Every row comes from one small tree of marks. The marks that hang from a mark follow it in brackets, in the order of their numbers. Every link used is in the known rows. Which tree was each row made from?
Known rows
k463(k70 k415 k657 k961): [3.25,0.56,-1.82,-2.19,-2.11,0.60,-1.62,-2.03,0.68,-0.99,1.78,-1.88,0.50,-0.04,0.56,0.12,0.63,-1.02,-0.27,1.13,-0.31,-2.09,-1.55]
k961(k657): [-1.10,1.16,1.38,0.55,-0.62,0.79,-0.24,-0.11,-0.43,0.64,5.15,-0.80,0.06,0.89,1.02,1.57,-0.46,1.30,1.05,0.24,-0.09,0.49,0.29]
k70(k547): [-1.31,0.43,1.97,-0.93,-0.20,-0.27,-0.25,0.37,-0.38,0.32,6.57,-0.97,-0.99,0.22,0.82,0.47,-0.51,0.51,0.38,-1.12,-1.35,-0.01,0.27]
k415(k463(k70(k190 k657(k961) k995))): [2.36,0.19,0.48,1.04,0.00,0.97,-0.17,-0.56,-0.47,-0.26,2.05,-1.74,-0.67,-0.50,0.54,0.52,0.04,0.09,0.86,-0.39,0.38,-1.08,-2.14]
k995(k463): [-0.04,0.17,2.59,0.96,0.07,0.23,0.31,-0.73,-1.72,0.31,2.27,-1.05,-1.72,0.60,0.97,1.39,-0.33,-0.94,-1.65,-2.85,-0.62,0.94,0.45]
k657(k961(k463(k70 k415))): [1.19,0.75,1.10,-0.40,0.14,-0.93,-0.29,-1.82,0.90,-0.17,4.59,-0.89,-1.46,0.97,1.39,1.39,-0.31,-1.56,-1.13,-1.13,1.37,0.74,-0.36]
k657(k961(k463(k70))): [0.24,0.77,0.97,-0.23,0.25,-0.91,0.01,-1.43,0.74,0.13,3.61,-0.85,-1.31,1.43,1.40,1.31,-0.24,-0.97,-0.49,-1.19,0.64,1.24,-0.13]
k415(k463(k70(k547 k995) k657 k961)): [1.92,0.32,-0.94,-0.87,-0.66,1.27,-0.97,-0.15,-0.01,-0.39,3.83,-2.38,-0.24,-0.17,0.06,-0.17,0.85,0.21,0.77,-0.50,-1.15,-0.95,-1.24]
k70(k190 k995(k463(k415 k657(k961)))): [0.19,0.22,1.31,1.29,-0.11,1.98,-0.35,-0.91,-0.44,-1.12,-1.64,-2.01,0.26,-0.61,0.42,1.49,0.10,-1.47,0.31,0.02,0.15,-0.69,-1.58]
k995(k463(k70 k961)): [0.97,0.19,1.05,-0.05,-0.60,0.48,-0.10,-1.36,-1.55,0.02,-0.03,-1.68,-1.47,0.57,0.94,0.54,0.55,-0.85,-1.05,-2.56,-0.52,-0.31,-0.10]
k190(k70(k657(k961(k463)) k995)): [0.13,0.46,1.50,0.21,0.25,-0.15,0.04,-1.74,-0.08,-0.70,-4.01,-1.10,-0.48,0.05,1.12,1.49,1.16,-0.19,0.00,0.31,0.63,-0.05,-1.34]
k415(k463(k70(k190 k547) k657(k961))): [2.05,0.35,-0.44,-0.50,-0.14,0.44,-0.81,-0.08,0.42,0.02,4.81,-1.68,-0.62,-0.34,0.24,0.14,-0.33,0.12,0.53,-0.57,-0.71,-0.46,-1.71]
k961(k463(k70(k190 k547) k415) k657): [0.03,1.28,0.70,-0.01,-0.30,1.30,-1.38,-0.24,-0.25,-0.09,3.30,-0.79,-1.30,-0.10,0.95,0.30,0.27,-0.17,-0.20,-0.54,1.06,-1.20,0.00]
k415(k463(k70(k190 k995) k657(k961))): [2.41,0.30,-0.49,0.34,-0.06,1.15,-0.44,-0.64,0.26,-0.35,3.29,-1.85,0.07,-0.14,0.26,0.62,0.03,0.08,0.73,0.22,-0.06,-0.26,-1.96]
k70(k657(k961) k995(k463(k415))): [0.69,0.53,1.86,0.77,-0.07,0.74,-0.79,-1.49,-1.11,-1.01,-2.48,-2.38,-1.45,-0.40,0.69,1.68,0.42,-1.54,-0.32,-1.61,0.57,-0.69,-1.30]
k463(k657): [-0.20,0.61,0.24,-0.40,-0.94,0.38,-0.36,-0.20,0.08,0.02,3.18,-0.93,0.48,0.91,0.60,1.23,-0.50,0.10,0.17,0.58,-1.87,0.89,-0.30]
k961(k463(k70) k657): [-0.56,1.41,0.59,0.44,-0.15,1.09,-0.53,-0.40,-0.67,0.44,2.71,-0.52,-1.12,1.22,1.15,0.74,0.46,0.73,-0.04,-0.71,0.42,0.45,0.75]
k961(k463(k70(k995) k657)): [0.21,0.77,-0.04,-0.06,-0.14,1.14,-0.37,-0.69,-0.39,-0.46,0.47,-0.87,-0.60,1.06,0.74,0.50,0.80,-0.31,-0.52,-0.25,-0.62,0.60,0.04]
k415(k463(k70(k657))): [2.69,0.20,0.69,0.61,-0.21,0.26,-0.10,-0.47,-0.96,0.24,4.33,-1.20,-1.33,-0.16,0.68,0.38,-0.17,0.30,-0.19,-1.13,-0.07,-0.65,-1.33]
k463(k961(k657)): [-1.06,0.94,0.38,-0.15,-1.43,0.66,-0.42,-0.25,0.29,0.23,3.04,-1.58,0.37,1.09,1.05,1.24,0.17,0.13,1.51,0.16,-0.78,-0.29,0.00]
k70(k190 k547 k657(k961) k995): [-1.94,0.61,1.10,-0.02,-0.25,1.14,-1.01,0.53,0.06,-0.95,-3.02,-2.53,-0.23,-1.11,0.40,0.50,0.08,-0.22,3.09,0.47,-1.10,-2.08,-2.37]
k70(k190 k547 k995(k463)): [-1.94,0.15,2.34,0.71,0.35,1.94,-0.29,0.54,-1.21,-0.66,-0.16,-2.08,-0.56,-0.95,0.30,0.39,0.36,-0.24,1.22,-1.17,-1.04,-1.21,-0.81]
k190(k70(k995)): [0.21,0.15,2.00,0.26,0.27,0.22,0.68,-1.75,-0.37,-0.47,-0.06,-0.70,0.39,0.14,1.10,1.45,0.97,0.72,-0.16,0.83,0.63,0.22,-0.79]

Which tree is each row?
[-0.49,0.20,2.09,-0.71,0.39,0.20,0.17,-1.15,-0.37,-0.44,1.00,-0.99,-0.12,-0.32,0.88,0.83,1.07,1.03,0.07,0.20,0.10,-0.28,-0.62]  k190(k70(k547 k995))
[0.63,0.72,0.89,0.06,-0.42,0.33,-0.67,-0.52,0.33,-0.42,3.53,-0.52,-1.07,0.70,0.90,1.22,-0.13,-2.03,-1.89,-0.76,-0.23,0.72,0.32]  k961(k463(k415 k657))
[0.78,0.53,1.71,0.42,-0.82,0.70,-0.81,-1.13,-1.04,-0.15,2.13,-1.81,-1.46,0.10,0.91,1.43,0.18,-1.80,-1.60,-2.54,0.31,-0.40,0.17]  k995(k463(k415 k961(k657)))
[-0.54,0.55,0.95,0.83,-0.87,0.06,-0.29,-0.09,0.42,-0.21,-2.95,-1.43,-0.18,-0.17,1.03,1.29,-0.96,-0.98,2.04,0.65,-0.84,-1.08,-2.39]  k70(k190 k657(k961))
[-0.47,0.42,1.63,-0.86,0.21,-0.26,-0.44,-1.23,-0.14,-0.64,-2.44,-1.52,-0.58,-0.60,0.84,0.92,1.08,0.52,0.63,0.15,-0.01,-0.77,-1.44]  k190(k70(k547 k657(k961) k995))
[-0.52,0.39,1.30,-0.92,-0.25,1.54,-1.25,-0.31,-0.91,-0.99,1.83,-2.61,-0.92,-0.63,0.12,0.47,0.98,-0.85,-0.23,-1.73,-1.04,-0.95,-0.13]  k70(k547 k995(k463(k415 k657 k961)))
[-0.42,0.18,1.52,-0.83,0.18,0.58,-0.34,-1.11,-0.64,-0.63,-1.71,-1.63,-0.42,-0.39,0.61,0.72,1.52,0.21,-0.42,-0.67,-0.57,-0.36,-0.55]  k190(k70(k547 k995(k463(k657 k961))))
[0.08,0.31,0.63,-0.54,-0.19,1.30,-0.21,-0.61,-0.76,-0.48,1.51,-1.47,0.13,-0.47,0.61,-0.30,0.42,1.29,1.80,0.66,-0.31,-1.81,-1.42]  k463(k70(k190 k547 k995))
[-0.06,0.81,1.30,0.63,-0.10,0.60,-0.65,-1.02,-0.15,-0.96,-1.61,-1.92,-0.96,0.14,0.89,1.56,0.45,-1.29,0.52,-0.31,0.46,-0.42,-1.20]  k70(k657(k961(k463(k415))) k995)
[0.27,0.26,1.67,0.29,-0.11,0.30,0.21,-1.55,-0.73,-0.62,-3.65,-1.01,0.03,-0.27,1.00,1.27,1.07,0.54,0.23,0.88,0.14,-0.68,-1.45]  k190(k70(k657 k995))
[0.65,0.30,1.88,0.28,0.06,0.74,-0.03,-2.03,-0.68,-0.65,-1.49,-1.31,-0.16,-0.24,0.97,1.51,1.40,-0.07,-0.88,-0.19,1.11,-0.38,-0.66]  k190(k70(k995(k463(k415 k961(k657)))))
[2.16,0.38,-0.59,-1.73,-1.92,0.55,-1.72,-1.05,0.11,-1.05,-0.96,-2.18,-0.61,-1.43,0.71,-0.66,0.49,-1.20,1.21,0.44,-0.12,-4.36,-2.55]  k463(k70(k190 k547 k657) k415 k961)
[2.79,0.38,-0.37,-0.19,-0.15,0.17,-0.47,-0.79,0.20,0.14,5.64,-1.48,-0.59,0.34,0.46,0.67,-0.29,0.11,-0.28,-0.75,-0.23,0.41,-1.26]  k415(k463(k70 k657(k961)))
[-1.44,0.78,1.33,-0.80,-0.08,0.41,-1.11,-0.02,-0.31,-0.67,0.07,-2.45,-1.05,-0.44,0.47,0.70,0.40,0.17,1.90,-0.63,-0.99,-1.05,-1.16]  k70(k547 k657(k961) k995)
[0.59,0.38,1.57,-0.28,-0.24,-0.99,0.06,-1.68,0.06,-0.12,-2.28,-0.73,-0.58,0.07,1.28,1.48,0.35,-0.03,-0.16,0.24,0.24,-0.08,-1.43]  k190(k70(k657(k961)))
[3.02,0.56,-1.78,-1.90,-1.84,1.48,-1.62,-2.23,0.43,-1.51,0.52,-2.39,0.96,-0.24,0.34,0.19,1.25,-0.79,0.29,1.57,0.04,-2.33,-1.77]  k463(k70(k995) k415 k657 k961)
[1.91,0.16,0.61,0.36,-0.18,0.57,-0.45,0.28,-0.76,0.14,3.55,-1.45,-1.30,-0.80,0.47,-0.15,-0.27,0.31,0.63,-0.94,-0.52,-1.49,-1.78]  k415(k463(k70(k190 k547 k657)))
[-1.03,0.09,1.77,0.24,-0.17,1.99,-0.76,0.11,-0.72,-1.10,-0.31,-2.51,-0.54,-1.32,0.31,0.33,0.63,-1.26,0.90,-1.10,-0.57,-2.10,-1.14]  k70(k190 k547 k995(k463(k415 k961)))
[-0.84,0.16,1.32,1.64,-0.12,2.34,0.06,-0.19,-1.01,-0.84,-2.64,-1.84,0.49,-0.27,0.37,1.24,0.27,-0.64,0.86,0.11,-0.87,-0.39,-1.26]  k70(k190 k995(k463(k657)))
[1.32,0.55,0.90,0.69,-0.24,1.13,-0.56,-1.08,-0.52,-0.92,-0.98,-0.94,-1.27,-0.23,1.01,0.46,0.55,-1.49,-0.67,-0.16,0.95,-1.46,-1.06]  k961(k463(k70(k190 k657 k995) k415))
[3.34,0.53,-0.66,-1.50,-1.25,0.46,-1.24,-2.03,-0.06,-0.70,3.81,-1.02,0.06,-0.23,0.57,0.39,-0.09,-0.20,-1.11,1.06,0.17,-1.29,-1.31]  k463(k70 k415 k657)
[1.46,0.60,0.28,-0.68,-0.66,-0.35,-0.34,-1.62,-0.59,0.01,0.40,-1.19,-0.84,0.41,1.09,0.48,-0.08,0.53,0.66,-0.14,-0.01,-0.95,-1.46]  k463(k70(k657(k961)))
[0.94,0.11,1.53,-0.04,-0.06,0.64,-0.04,-2.07,-0.49,-0.88,-2.09,-1.35,-0.01,-0.23,0.82,1.39,1.38,-0.49,-1.16,-0.11,0.50,-0.26,-0.90]  k190(k70(k995(k463(k415 k657 k961))))
[2.16,0.48,-1.85,-2.56,-2.09,1.05,-2.11,-0.95,0.96,-1.15,0.54,-2.19,0.53,-1.02,0.26,-0.64,0.48,-1.02,0.84,1.25,-0.97,-3.31,-2.20]  k463(k70(k190 k547) k415 k657 k961)
[-0.50,0.31,1.78,-0.59,0.04,0.24,-0.31,-0.88,-0.76,-0.62,-2.46,-1.30,-0.51,-0.73,0.77,0.66,1.17,0.86,0.46,0.35,-0.35,-1.10,-1.23]  k190(k70(k547 k657 k995))
[1.81,0.92,-0.45,-2.21,-1.57,0.67,-1.88,-1.44,0.19,-0.46,4.73,-1.99,-0.55,-0.53,0.78,-0.20,0.70,0.12,0.51,-0.04,0.77,-2.93,-0.81]  k463(k70(k547) k415 k961(k657))
[2.55,0.13,0.09,0.12,-0.59,0.38,-0.05,-0.62,-0.19,0.18,5.22,-1.58,-0.77,0.27,0.73,0.32,0.23,-0.18,0.12,-1.11,-0.08,-0.67,-1.06]  k415(k463(k70 k961))
[0.67,0.49,0.63,-1.05,-0.09,0.16,-0.89,-1.12,-1.13,0.01,1.06,-1.79,-1.69,0.30,0.50,0.45,0.12,-0.39,-1.27,-2.68,-1.09,0.39,-0.20]  k995(k463(k70(k547) k657(k961)))
